What can hang from each mark
zama: deva
dudo: besir zugu
besir: dudo
gimep: bupa deva
tode: deva
deva: forir gimep gufe migo
likipet: rotu
forir: deva
zugu: dudo zama
rudur: gimep zama zugu
rotu: deva
bupa: gimep neser
migo: deva

Every row comes from one small tree of marks. Brackets hold a mark, then the marks that hang from it, in alphabetical order. Every link used is in the known rows. Which tree was each row made from?
In the rows, 128 means zero.
Known rows
{rudur {zama {deva forir gufe}}}: [148 132 124 109 114 104 169 161 144 127 125 164 150 143 143 118 102  81
  93 120 131  94 127 139 158 134 134 164 119]
{rudur {zama {deva forir}} zugu}: [130 136 118 119 115 102 173 186 162 121 119 167 172 134 148 114  96  80
  99 121 129  95 151 127 167 137 131 172 114]
{rudur gimep zama}: [157 138 119 132 117  96 157 175 171 124 182 154 146 141 151 141 130  79
  92  98 134 105 165 139 152 133 131 153 122]
{rotu {deva forir migo}}: [153 130 120 118 114  69 139 152 144 121 140 160 147 140 139 134 100  94
 102 108 141 113 122 168 150 131 142 138 109]
{gimep {bupa neser} {deva forir gufe migo}}: [123 128 116  96 118  79 170  77 119 112 115 181 130 154 129 127  70 122
  95  81 140  84  99 166 114 137 141 144 117]
{zugu {dudo besir} {zama deva}}: [160 139 128 118 127  96 192 248 120 139 130 145 157 164 155 168 114  85
 136 142 140 126 145 143 145 125 156 159  94]
{zugu zama}: [172 144 114 120 122  87 176 185 136 130 166 152 141 154 147 154 124  84
 114 120 129 109 160 147 136 125 158 148 119]
{rudur {zama deva}}: [149 137 125 124 116 105 167 193 161 117 153 156 160 144 151 126 119  77
  99 126 129  96 144 145 148 131 142 158 112]
{tode {deva forir}}: [141 136 118 113 112  87 152 157 130 111 126 159 136 141 142 130 119  92
  99 104 143 106 117 150 142 130 153 127 116]
{dudo besir {zugu {zama {deva gimep migo}}}}: [141 144 139 104 126  82 161 205 102 139 142 152 164 156 150 147 107  75
 133 167 135 115 135 171 111 117 126 152 110]
{likipet {rotu deva}}: [152 136 115 131 119  71 138 139 147 119 144 147 146 145 144 138 115  73
 117  96 149 126 148 167 120 127 165 125 104]
{dudo {zugu {zama {deva gufe migo}}}}: [153 143 122 102 118  89 164 198 112 135 134 162 161 148 139 135 112  79
 125 157 127  98 141 164 121 124 133 163 119]
{zugu {dudo besir} zama}: [182 145 120 120 129  85 199 224 115 138 148 143 154 166 159 180 118  90
 138 122 141 135 156 138 143 123 160 154 101]
{besir {dudo {zugu {zama {deva forir gimep migo}}}}}: [144 124 129 113 116  85 156 221 103 133 135 159 158 150 151 154  99  85
 138 139 140 114 157 147 127 131 128 152 108]
{forir {deva {gimep bupa} gufe migo}}: [129 128 119  85 116  78 131 123 146 120 145 160 123 153 134 127 103 110
  83 106 132 103 114 164  98 133 127 130 116]
{rudur zugu}: [148 152 115 121 120  87 161 150 155 116 140 159 173 144 149 133 117  94
 112  96 134 115 156 137 131 132 141 154 121]
{likipet rotu}: [162 137 117 126 122  82 142 126 133 122 152 144 148 150 152 156 117  74
 119  92 148 122 146 158  98 127 165 124 112]
{besir {dudo {zugu zama}}}: [169 141 124 125 120  85 178 213 117 123 145 156 159 155 156 153 115  86
 152 121 138 121 173 136 131 126 144 157 112]
{besir {dudo {zugu {zama deva}}}}: [154 137 128 123 118  93 174 229 121 124 135 157 160 154 153 146 113  83
 150 134 137 115 166 140 132 127 142 161 107]
{gimep bupa {deva migo}}: [123 136 109 111 113  84 157 127 147 105 164 161 136 158 143 133  95 107
 106  91 131  93 128 158 100 130 157 134 102]
{zugu dudo}: [178 142 117 126 121  93 172 191 137 124 149 148 162 156 158 169 126 101
 123  90 143 131 146 138 130 131 158 145 108]
{deva gufe}: [168 147 119 105 119  87 157 115 131 124 138 158 151 153 141 133 121  96
 104  94 136 114 127 147 124 130 140 151 130]
{zugu {dudo besir} {zama {deva gimep gufe migo}}}: [149 130 126  98 125  85 171 232  95 149 134 149 162 165 146 170 106  89
 119 152 141 125 136 153 133 131 132 156  99]
{zama {deva forir {gimep {bupa neser}} migo}}: [113 118 133 105 117  88 136 130 131 125 132 164 147 148 139 144  87 105
  90 122 142  95 111 171 105 136 127 137 111]
{migo {deva forir {gimep {bupa neser}}}}: [120 125 121 111 116  85 165 130 136 125 122 165 121 146 138 136  94 114
  94  81 142 120 129 167 115 135 139 130 115]
{zama {deva {gimep {bupa neser}} gufe migo}}: [116 127 129  96 118  87 136 122 126 123 135 165 158 153 132 133  99 106
  89 127 138  95 116 173  98 138 118 147 118]
{bupa {gimep deva} neser}: [141 140 149 130 132  85 145 132 137 118 149 168 138 147 147 139 122 101
  91  80 151 106 126 201 116 137 134 133 128]
{zama {deva forir {gimep bupa} gufe migo}}: [113 120 124  89 111  90 132 112 122 133 125 163 141 151 133 132  87 101
  87 123 137  97 108 158 107 137 121 143 115]
{dudo besir {zugu {zama deva}}}: [150 152 139 112 127  90 180 203 115 134 129 152 160 157 152 138 111  74
 143 159 134 115 137 161 123 114 139 159 110]
{deva {gimep bupa} gufe}: [136 143 112  97 116  83 151  78 133 126 155 157 139 162 138 132 112 108
  92  88 136 115 142 144 100 132 131 141 128]
{gimep {bupa neser} {deva gufe migo}}: [125 135 115 101 120  78 168  92 128 105 135 176 143 158 130 126  86 120
  98  88 137  86 111 171 104 135 142 146 116]
{tode deva}: [143 143 118 118 114  87 150 173 139 103 144 154 148 144 143 130 135  90
 102 110 139 108 130 155 131 128 154 129 114]

Which tree is each row?
[140 129 147 110 130  78 137 104 111 128 127 177 135 144 138 139 101 106
  83  84 152 100 104 203 119 142 119 137 133] -> {bupa {gimep {deva forir gufe migo}} neser}
[145 131 117 102 112  90 166 141 125 131 101 166 125 143 135 124 101 101
 101  86 138 122 114 157 136 134 140 145 120] -> {migo {deva forir gufe}}
[138 126 120 110 114  84 141 151 124 121 142 164 136 146 141 139  93  96
  98  93 139  99 105 165 126 134 148 129 109] -> {gimep {deva forir migo}}
[132 122 108 105 114  60 126  89 122 130 133 155 135 148 134 138  87  84
 101  97 150 120 136 168 108 133 144 122 107] -> {likipet {rotu {deva forir {gimep bupa} gufe migo}}}
[160 134 126 103 124  95 195 216 103 149 102 153 146 163 147 161  97  89
 129 136 142 124 128 137 155 128 148 165 101] -> {zugu {dudo besir} {zama {deva forir gufe}}}
[140 131 134 106 120  84 126 117 118 134 144 165 126 147 143 135 107  93
  86  87 145 107 114 183 119 138 126 133 126] -> {bupa {gimep {deva forir gufe migo}}}
[120 126 118  97 115  83 167 105 123 130 106 170 120 148 130 126  90 116
  90  80 142 119 120 164 117 137 130 139 122] -> {migo {deva forir {gimep {bupa neser}} gufe}}
[141 128 118 107 112  79 140 163 117 110 134 160 145 139 141 140 112  93
  97 118 142 101 111 161 133 132 145 125 112] -> {tode {deva forir migo}}
[142 135 146 114 131  78 136 116 118 121 143 173 144 147 140 139 114 105
  85  89 150 101 114 207 111 141 120 139 132] -> {bupa {gimep {deva gufe migo}} neser}
[129 130 118 114 115  96 163 191 152 121 126 168 179 132 147 122  90  80
  97 132 128  90 147 136 159 138 124 171 111] -> {rudur {zama {deva forir migo}} zugu}
[121 133 120 116 118  85 163 145 145 118 141 160 134 149 140 135 111 112
  97  87 139 122 142 172 104 134 140 132 114] -> {migo {deva {gimep {bupa neser}}}}
[136 140 124 117 123  81 156 101 144 116 165 158 146 158 145 148 112 112
  95  87 141 112 146 160  97 132 138 132 123] -> {deva {gimep {bupa neser}}}
[110 136 114 120 122  87 169 169 164 124 140 168 155 142 134 138  99 100
 105 125 133  90 172 148 133 137 124 170 115] -> {rudur {gimep {bupa neser}} {zugu {zama {deva migo}}}}
[128 127 112  97 111  63 136  99 133 128 136 164 137 149 129 124  88 106
  87 102 140 113 125 163 133 135 126 138 114] -> {rotu {deva forir {gimep bupa} gufe migo}}
[123 129 107  92 111  83 160  86 125 117 128 171 123 157 133 123  75 112
  98  83 134  90 107 150 113 134 146 141 111] -> {gimep bupa {deva forir gufe migo}}
[161 133 127 113 126  90 183 252 110 139 138 146 164 162 154 176 108  86
 134 154 139 122 140 151 138 127 149 157  91] -> {zugu {dudo besir} {zama {deva migo}}}
[127 124 116  88 111  72 125 136  98 123 129 163 142 142 131 133 110  96
  79 116 144 105 107 163 126 137 123 124 122] -> {tode {deva forir gimep gufe migo}}
[160 128 116 117 118 101 186 241 124 143 123 153 143 155 147 166 107  89
 123 130 137 115 146 137 155 132 160 157 100] -> {zugu dudo {zama {deva forir}}}
[147 146 114 125 126  85 180 217 144 140 142 151 163 150 152 163 117  89
 125 110 142 131 179 126 155 132 133 167 109] -> {rudur gimep {zugu {dudo besir} zama}}
[134 123 116 100 114  75 134  96 123 129 162 157 136 152 145 158  87 107
  91  99 139 107 129 155  98 134 131 126 116] -> {deva forir {gimep bupa} migo}
[135 123 120  86 119  69 145  58 102 131 131 172 140 153 132 148  78 119
  83  95 144 101 111 165 101 139 115 139 129] -> {deva forir {gimep {bupa neser}} gufe migo}
[141 149 140 109 126  87 170 201 111 139 137 151 159 158 151 140 112  74
 135 158 135 118 140 164 117 116 131 153 112] -> {dudo besir {zugu {zama {deva gimep}}}}
[124 137 106  97 113  83 159 102 134 110 147 166 135 160 134 122  91 110
 101  90 131  92 119 155 103 133 148 143 110] -> {gimep bupa {deva gufe migo}}
[154 132 129 120 116  92 175 219 115 128 122 160 153 151 152 146 102  84
 148 130 139 115 158 137 138 128 141 160 108] -> {besir {dudo {zugu {zama {deva forir}}}}}
[149 118 117 108 117  92 164 243 109 149 139 153 149 154 145 176 103  91
 110 141 138 115 145 150 142 137 143 148  98] -> {zugu dudo {zama {deva forir gimep migo}}}
[154 129 126 107 116  86 168 207  99 132 117 164 158 151 147 146  95  86
 144 138 138 110 149 142 134 130 130 164 111] -> {besir {dudo {zugu {zama {deva forir gufe migo}}}}}
[149 147 140 108 125  90 181 193 109 139 116 155 152 155 151 139 100  74
 141 154 136 114 128 158 129 114 138 158 111] -> {dudo besir {zugu {zama {deva forir}}}}
[167 158 133 113 129  81 186 184 110 133 142 151 158 159 156 147 114  78
 145 142 135 122 145 156 120 112 142 155 116] -> {dudo besir {zugu zama}}
[113 140 115 126 119 103 188 201 179 123 133 157 170 148 155 133  99  91
 115 115 136 111 176 113 157 136 125 180  97] -> {rudur {gimep bupa} {zama deva} {zugu {dudo besir}}}
[131 135 117 112 117  95 164 184 143 133 160 152 136 158 140 142 114  86
 104 136 128 102 158 151 123 129 148 147 110] -> {zugu {zama {deva {gimep bupa}}}}
[124 126 131  97 113  97 134 132 126 139 114 162 140 148 134 126 102  92
  86 113 141 108 107 155 127 136 124 143 122] -> {zama {deva forir gimep gufe}}
[162 147 103 121 123  87 191 217 138 131 137 156 173 150 151 157 115  94
 126 111 133 122 179 125 151 134 152 165 110] -> {rudur {zugu dudo zama}}
[132 133 108 113 118  92 162 229 142 143 131 160 167 142 138 152 113  90
 110 129 136 111 170 134 154 141 122 175 109] -> {rudur gimep {zugu dudo {zama {deva gufe migo}}}}
[165 129 119  91 116  78 143 102 105 133 125 165 147 146 138 147  92  99
  97 103 140 105 104 155 125 134 128 147 127] -> {deva forir gufe migo}
[137 132 122 120 113  72 137 143 150 129 142 158 136 143 138 127 109  94
  91  93 144 125 133 162 151 132 139 130 114] -> {rotu {deva forir gimep}}
[139 143 111 131 118  93 163 180 179 123 163 161 168 133 150 128 120  80
  95  99 132 105 182 125 162 137 121 169 123] -> {rudur gimep zama zugu}
[129 125 121 111 112  87 149 163 131 134 129 159 124 142 141 138 106  99
  93  88 141 129 127 165 125 135 138 126 115] -> {migo {deva forir gimep}}
[132 127 115 113 119  64 142  77 128 127 117 160 132 148 132 131  90  90
 101  84 155 121 135 170 116 133 147 126 113] -> {likipet {rotu {deva forir {gimep {bupa neser}} gufe}}}
[135 133 114  91 113  83 152  59 122 135 131 163 123 158 136 133  91 110
  88  80 140 113 126 139 113 134 130 138 129] -> {deva forir {gimep bupa} gufe}
